Each row was made from one path, in order. Every step used is in the known rows, and no mark comes twice. Write each row's path.
(in the rows, 128 means zero)
Known rows:
begom-dobizo-gikelan-sufa-buri: [113 186 115 184 102 137 139 135 129 138 129 127 137 125 132 118 158 162
 195 125 139  80 107  78 114 137 145 141 144 119 114 118 182 137 103 114
 168 120 116 142 109 129 134 136 116 185 113 110 160 126 104 131  52 120
 112 101 131  82  84 107 179 147  45 130 148 153 116 126 124 126]
buri-dobizo-gikelan: [130 163 125 119 126 133 150  97 113 107 128 145 121 133 129 109 124 121
 157 128 123 101 134 113 125 136 134 159 121  99 132 128 150 112 103 131
 119 127 130 139 127 115 126 150 134 138 124 113 118 113 103 125 109 134
 111 119 103 114  92 131  82 134 247 107 106 149 132 108 130 128]
subu-sufa-gikelan-dobizo: [133 159 114  94 179 163 103 130 113 134  84 169 142 146 130 104 146 136
 112 122 143 116 143 120 139 117 119 131 123 127 110 121  85 137 117 110
 143 129 128 121 130 135 116 118 144 118 132 104 129 121 124 131 171 115
 166 121 193 147 154 125 108 120 156 105 152 126 148 114 129 121]
dobizo-subu-sufa: [120  97 143 105 130 133  92 141 130 128 124 135 120 147 129 162 137 117
 122 135 139 128 131 124 142 125 136 119 139 132  98 123 131 135 173 132
  91 133 131 102 138 131 127 128 146 110 123 126 119 140 131 122 171 129
 115 121 146 145 145 124  85 111 108 151 124 123 134 138 144 132]
buri-dobizo: [117 163 128 129 116 137 157 102 135 102 138 131 118 135 132 113 115 132
 131 124 130 137 139 136 132 129 137 166 109 117 128 139 139 122 134 130
 121 114 138 123 122 122 136 121 131 121 121 117  87 121 126 123 118 130
  95 114 111 120  73 134  86 136 239 122 112 135 123 128 131 119]
begom-sufa: [107 105 117  89 111 119 122 153 126 115 139 131 119 136 140 119 127 122
 167 134 139 132 132 135 127 135 119 124 124 117 147 119 107 128 146 125
 125 123 136 138 115 117 138 114 106 142 109 130 116 135 122 115 109 124
  99 132 119  96 112 131 121 130 113 131 112 129 138 133 132 131]
dobizo-begom-sufa: [118 107 124  79 115 104 125 155 147 122 145  98 121 114 132 141 126 128
 119 133 124 148 124 144 117 138 121 120 139 118 154 115 108 115 137 134
 138 125 137 141 125 110 141 130 107 126  97 144 101 128 140 120 134 125
 120 145 121 101 116 125 138 105 138 143  96 116 142 144 112 140]
begom-sufa-buri: [ 88 111 121 138  82 131 106 149 138 117 137 122 135 131 129 101 127 161
 170 130 157 120 109 137 125 138 108 114 120 123 155 125 121 147 132 124
 153 117 133 150 118 119 144 105 100 170 109 112 132 137 122 128  77 121
 100 124 118 107 114 114 149 135  96 138 123 133 121 137 133 125]
subu-dobizo-begom-sufa: [119  86 127 121 129 117 104 157 144 137 147 109 123  90 111 122 126 137
 115 126 111 145 118 158 115 139 109 118 136 115 149 124 131 121 130 137
 111 130 113 136 128 113 139 132 112 115  95 155 107 129 149 127 122 121
 136 150  78 101 192 132 120 130  91 144 113 122 122 131 117 134]
dobizo-subu: [131 109 144  66 120 118 134 134 114 122 142 127 104 133 138 152 136 123
 125 137 130 139 133 130 126 121 143 105 133 142 125 129 121 131 174 130
 120 124 146 124 120 136 130 125 135 126 123 133 141 134 125 124 143 134
  77 107 129 120 129 131  97 130  96 152 116 124 145 137 145 133]
sufa-subu-dobizo-begom: [144  89 130 160 152 122 107 140 128 147 144 115 122 108 108 145 115 104
  84 130 117 144 117 151 124 140 137 108 118 122 134 129 119 123 110 138
 124 127 110 154 147 123 159 139 142 100 161 152 111 118 145 131 119 124
 117 130  94 128 188 144 175 137  80 138 128 117 124 136 111 134]
sufa-subu-dobizo: [129  86 123 169 146 144 113 139 108 138 132 145 110 127 115 110 110  85
 128 131 132 131 130 140 126 128 133 106 112 131 129 137 111 136 110 125
 132 126 104 152 137 127 160 123 139 126 167 139 107 124 125 126  87 120
  93 111  83 124 193 144 158 145  49 126 139 127 117 136 129 123]
sufa-begom: [119 132 127 106 131  95 119 142 132 124 137  95 117 140 136  98 119 113
 142 129 125 138 152 138 128 137 137 118 109 126 134 127 112 145 126 135
 151 102 136 139 124 131  82 120 131 120 119 119  83 120 117 122 107 128
 119 115  92 113  99 122 118 109 122 116 104 128 130 143 128 127]
dobizo-begom-sufa-buri: [ 94 110 120 132  84 109 113 162 158 129 147  96 145 110 121 130 121 174
 120 128 135 142  98 148 117 144 112 107 136 119 158 120 132 138 135 132
 152 121 132 153 125 115 140 126 104 150  97 129 137 131 144 137 105 132
 129 140 124 102 119 115 151 109 130 135 116 125 128 146 113 130]
begom-sufa-subu-dobizo: [117  66 118 171 135 144 108 145 112 127 145 147 126 128 114 106 118  89
 152 131 133 122 123 146 126 132 115  97 118 117 146 134 109 138 114 123
 120 133 102 133 132 117 169 114 116 140 161 135 123 132 130 126  82 118
 122 137  89 115 197 141 184 153  44 139 141 124 111 130 131 128]
gikelan-dobizo-begom: [120 152 116  49 146 113 143 124 145 142 114  91 117 107 125 113 141 140
  74 126 116 143 132 142 113 128 131 125 142 141 128 106  81 117 135 127
 160 127 133 144 115 126 129 135 130  95 116 133 121 118 142 123 145 117
 107 114 176 120 110 131 110 128 192 128 126 119 172 111 108 135]
subu-dobizo-begom-sufa-buri: [ 94  81 126 169 113 113  90 152 157 136 146 113 142  89 102 127 121 172
 111 128 130 143  92 156 117 141 106 102 137 119 158 128 149 141 125 135
 141 129 116 140 131 116 143 127 110 145  91 149 122 129 148 137  82 119
 135 141  68 113 183 123 137 129  58 147 124 125 113 141 115 133]
buri-sufa-gikelan-dobizo-subu: [155 133 136  68 160 143 187  90 104 132  92 157 140 132 131 139 127 145
  91 123 130 134 140 128 138 100 110 114 133 172 128 136  99 112 151 114
 145 139 158 105 123 157 117 121 138 128 159 139 176 132 126 137 197 133
 149 130 212 177 162 131  93 143 159 113 145 121 154 104 145 120]
gikelan-sufa-subu-dobizo-begom: [154  94 124 161 153 124 126 133 132 144 150 103 133 106 106 135 133 108
  68 124 113 135 114 156 121 138 148 112 136 112 120 115 141 127 109 130
 137 132 113 166 142 126 158 140 135 123 167 153 104 121 143 128 106 120
 117 120  96  83 215 136 173 144  85 130 146 116 135 101 106 132]
subu-dobizo-begom-sufa-gikelan: [149 104 126 111 156 133 100 158 122 136 143 146 154  92 113 130 118 144
 107 126 118 151 116 151 118 133 105 139 132 101 147 131 135 123 105 133
 133 131 126 139 140 120 126 131 115 138 108 152 112 124 148 138 145 127
 181 157  81 106 200 128 132 119  81 118 118 125 129 126 114 138]
begom-sufa-subu: [110  90 109 143 107 136 124 142 115 117 140 127 129 152 136 131 115  84
 162 130 142 120 132 137 125 130 117 103 117 115 153 133  88 128 113 120
 134 133 116 148 125 118 164 112 112 151 159 119 133 131 121 119 101 117
 118 137 134 111 132 136 191 135  90 135 132 120 126 136 129 125]
buri-sufa: [123 102 123 121 112 110 165 120 139 115 121 132  99 149 141 136 105 126
 143 130 134 136 136 127 141 133 133 121 110 153 119 123 115 103 133 131
 107 122 144 124 130 134 137 117 134 126 122 130  99 125 115 114 153 133
 101 126 128 168 115 121 141 130 151 134 112 132 139 136 134 116]

Which path is each row?
[144 170 146 141 144 158  87 148 110 140 104 170 138 141 137 159 141 136
 139 131 138 134 128  93 143 112 132 146 132 140 104 136 152 135 147 117
 109 137 127  95 130 145 127 124 138 127 134 121 176 142 132 135 185 124
 165 135 156 143 107 127 134 108  50 129 139 130 121 132 141 132] : begom-dobizo-subu-sufa-gikelan
[136 161 119 127 132 139 178  87 110 115 135 142 131 125 126 112 150 126
 149 122 123  81 134 117 120 141 146 172 133  83 118 120 168 113 105 126
 121 130 139 146 123 114 122 150 133 161 125 106 104 119 102 119  90 129
 117 105 109  77 102 127  84 137 239 108 127 147 133  97 123 130] : buri-dobizo-gikelan-sufa
[152 160 134  39 169 148 153 111  91 145 108 151 136 126 136 124 148 144
  93 126 134 136 132 124 123  97 118 116 136 151 134 132  90 137 153 112
 150 127 148 124 113 151 114 126 133 126 148 130 160 130 126 129 168 128
 118 104 193 131 139 137  84 145 132 107 148 121 163 116 141 137] : sufa-gikelan-dobizo-subu
[124 174 123 181 141 123  80 154 135 136 112 129 127 147 132 122 143 104
 199 130 125  91 143  81 134 137 137 150 126 117 106 126 157 139  86 131
 132 127  97 108 135 123  76 150 138 112 106  84 134 121 111 128 106 123
 172 139 109 145  82 111 154  96  73 127 126 141 111 141 125 138] : subu-sufa-begom-dobizo-gikelan
[ 98 160 121 193 105 148  99 104 138 119 111 157 153 142 111 115 134 157
 162 122 145  82 107 105 142 143 122 144 119  98 118 129 169 128  90 132
 109 128 113 120 147 115 126 142 139 148 109  82 132 122 117 133  95 132
 163 126 116 145  90 123 102 108 223 108 124 147  97 125 132 126] : subu-sufa-buri-dobizo-gikelan
[130 147 147  91 109 135 154 104 123 116 139 132 120 126 132 134 123 139
 117 130 125 141 129 134 130 121 136 151 126 128 129 131 144 124 167 133
 111 129 147 106 118 130 136 128 135 117 125 130 136 134 128 127 139 142
  92 114 122 124 101 135  54 135 231 135 120 128 127 123 142 127] : buri-dobizo-subu
[123 107 148 117 136 106  80 145 139 133 127 109 125 146 125 134 132 103
 122 133 126 134 140 129 140 127 133 114 135 133 114 131 121 153 160 141
 102 126 127 105 140 134  78 130 143 106 130 114 112 134 136 131 152 135
 155 132 113 148 137 120  97  93 105 136 115 117 126 131 141 131] : dobizo-subu-sufa-begom
[120 121 143 133 119 147 113  96 136 116 117 142 128 135 121 149 124 126
 114 131 134 132 136 128 146 121 132 154 124 122 103 131 143 129 167 136
  71 134 138  91 137 129 130 131 147 111 122 114 118 139 138 133 161 140
 135 132 136 157 102 137  63 112 215 145 125 125 106 131 145 133] : buri-dobizo-subu-sufa
[145 147 115  86 163 139 180  95 119 129  89 148 132 145 137  99 124 143
 111 120 137 131 146 121 136 113 116 137 115 160 131 135  90 107 118 113
 149 131 147 123 124 149 118 112 130 127 150 123 119 125 117 131 173 128
 145 126 200 177 138 128 121 129 180  99 141 130 153 107 133 117] : buri-sufa-gikelan-dobizo
[110 143 137 167  88 141 158  93 136 112 144 113 150 112 119 144 141 177
  97 128 137 119 105 136 131 118 141 145 138 121 118 128 178 149 166 129
 130 129 151 128 119 140 130 130 130 169 132 122 149 137 129 134  97 143
 104  98 130  84 103 127  94 150 205 135 145 128 113 126 142 122] : gikelan-sufa-buri-dobizo-subu
[161  73 122 189 145 139 152 110 106 134 118 162 118 135 111 123 101  89
 150 126 126 100 131 119 141 138 129 110 110 134 127 131 142  99  72 129
 103 146 107 129 150 127 159 144 138 133 164 136 123 122 107 126 106 130
 140 140 102 183 218 140 184 156  66 113 139 138 112 122 131 121] : buri-sufa-subu-dobizo-gikelan
[141 188 128 147 125 113 113 155 113 139 132 116 116 137 142 105 136 109
 199 134 119  97 136  83 113 134 142 140 132 124 126 140 157 135  93 128
 162 117 112 128 121 124  80 144 126 128 109 105 136 116 103 125  85 130
 134 125  94 121  62 117 156 120  68 118 113 147 120 142 121 139] : sufa-begom-dobizo-gikelan
[140 159 141 144 115 108 136 139 131 136 142  89 129 125 140 148 155 126
 143 132 115 128 137 109 116 120 153 137 147 136 118 131 173 157 165 128
 150 120 129 114 107 143  79 122 120 139 131 129 158 137 125 127 105 133
 125 115 133  85  91 123 141 139  41 148 140 123 121 122 135 131] : gikelan-sufa-begom-dobizo-subu
[155  60 129 178 140 110 138 122 140 134 131 108 124 116 108 137  91 108
  76 124 112 149 126 145 135 140 131 122 115 150 131 139 128  92 101 140
 101 141 117 146 156 128 162 135 144 103 152 157  97 121 137 131 146 130
 147 149 106 181 191 138 195 142  94 135 132 118 115 133 114 123] : buri-sufa-subu-dobizo-begom
[138 153 117  71 183 140  97 126 137 143  90 133 150 128 121 118 140 147
  70 120 124 134 136 132 133 127 119 126 136 121 110 116  83 119 110 125
 141 138 128 134 138 132 117 137 145 100 129 120 123 118 149 139 197 121
 185 128 203 145 144 125 107  96 196 108 144 122 160 116 107 139] : subu-sufa-gikelan-dobizo-begom
[143 136 150 162 111  97 157 120 148 122 124  94 115 139 146 148 109 121
 154 132 121 152 136 100 135 113 140 132 131 176 126 140 155 123 152 134
 121 129 136  88 126 148  85 124 126 115 129 138 158 140 122 124 148 144
 141 148 127 176  82 116 153 130  64 141 123 120 109 136 140 125] : buri-sufa-begom-dobizo-subu
[141 160 123 101 132 138 143 114 130 113 134 141 163 110 140 143 108 154
  99 124 117 152 124 145 122 126 110 178 124  91 156 134 138 110 103 131
 130 136 147 141 127 115 131 131 108 137 114 131 130 125 144 140 157 137
 178 157 125  99  96 130 110 107 247  96 114 130 127 130 111 133] : buri-dobizo-begom-sufa-gikelan
[133 122 116 153 104 131 146 102 135 113 153 113 151 129 131 141  99 117
 102 127 115 144 123 149 124 130 118 146 126 104 161 135 110 110 101 133
 123 139 119 144 137 106 167 134 112 124 150 129 125 127 143 130 123 135
 138 161 138 118 100 142 160 129 252 133 127 116 112 136 104 128] : buri-dobizo-begom-sufa-subu
[130 135 134  53 141 132 155 116 118 143 115 123 107 125 129 117 156 134
 103 130 131 137 132 136 115 110 124  98 148 162 123 124  88 140 174 120
 146 134 144 119 103 143 126 125 128 113 145 142 142 135 127 122 142 122
  77 102 175 135 135 137  84 148 147 143 147 117 160 110 143 130] : gikelan-dobizo-subu
[129 155 128 191 105 103 146 131 154 124 116  98 116 149 152 119 101 117
 166 132 122 146 146 104 135 124 137 154 113 163 124 139 146 118 123 132
 141 118 125 107 123 142  89 116 127 110 120 120 130 128 116 130 117 133
 123 144 120 174  57 118 167 121  78 127 118 130 105 143 130 118] : buri-sufa-begom-dobizo
[125 146 141 162 123 142  78 148 135 130 118 143 112 139 138 163 149 124
 150 133 138 125 126  95 140 122 141 125 140 151  94 131 142 135 167 124
  95 139 124  88 128 134 136 124 138 111 117 124 164 147 134 123 157 130
 107 130 151 157 100 118 123 126  41 162 136 127 115 145 144 136] : begom-dobizo-subu-sufa
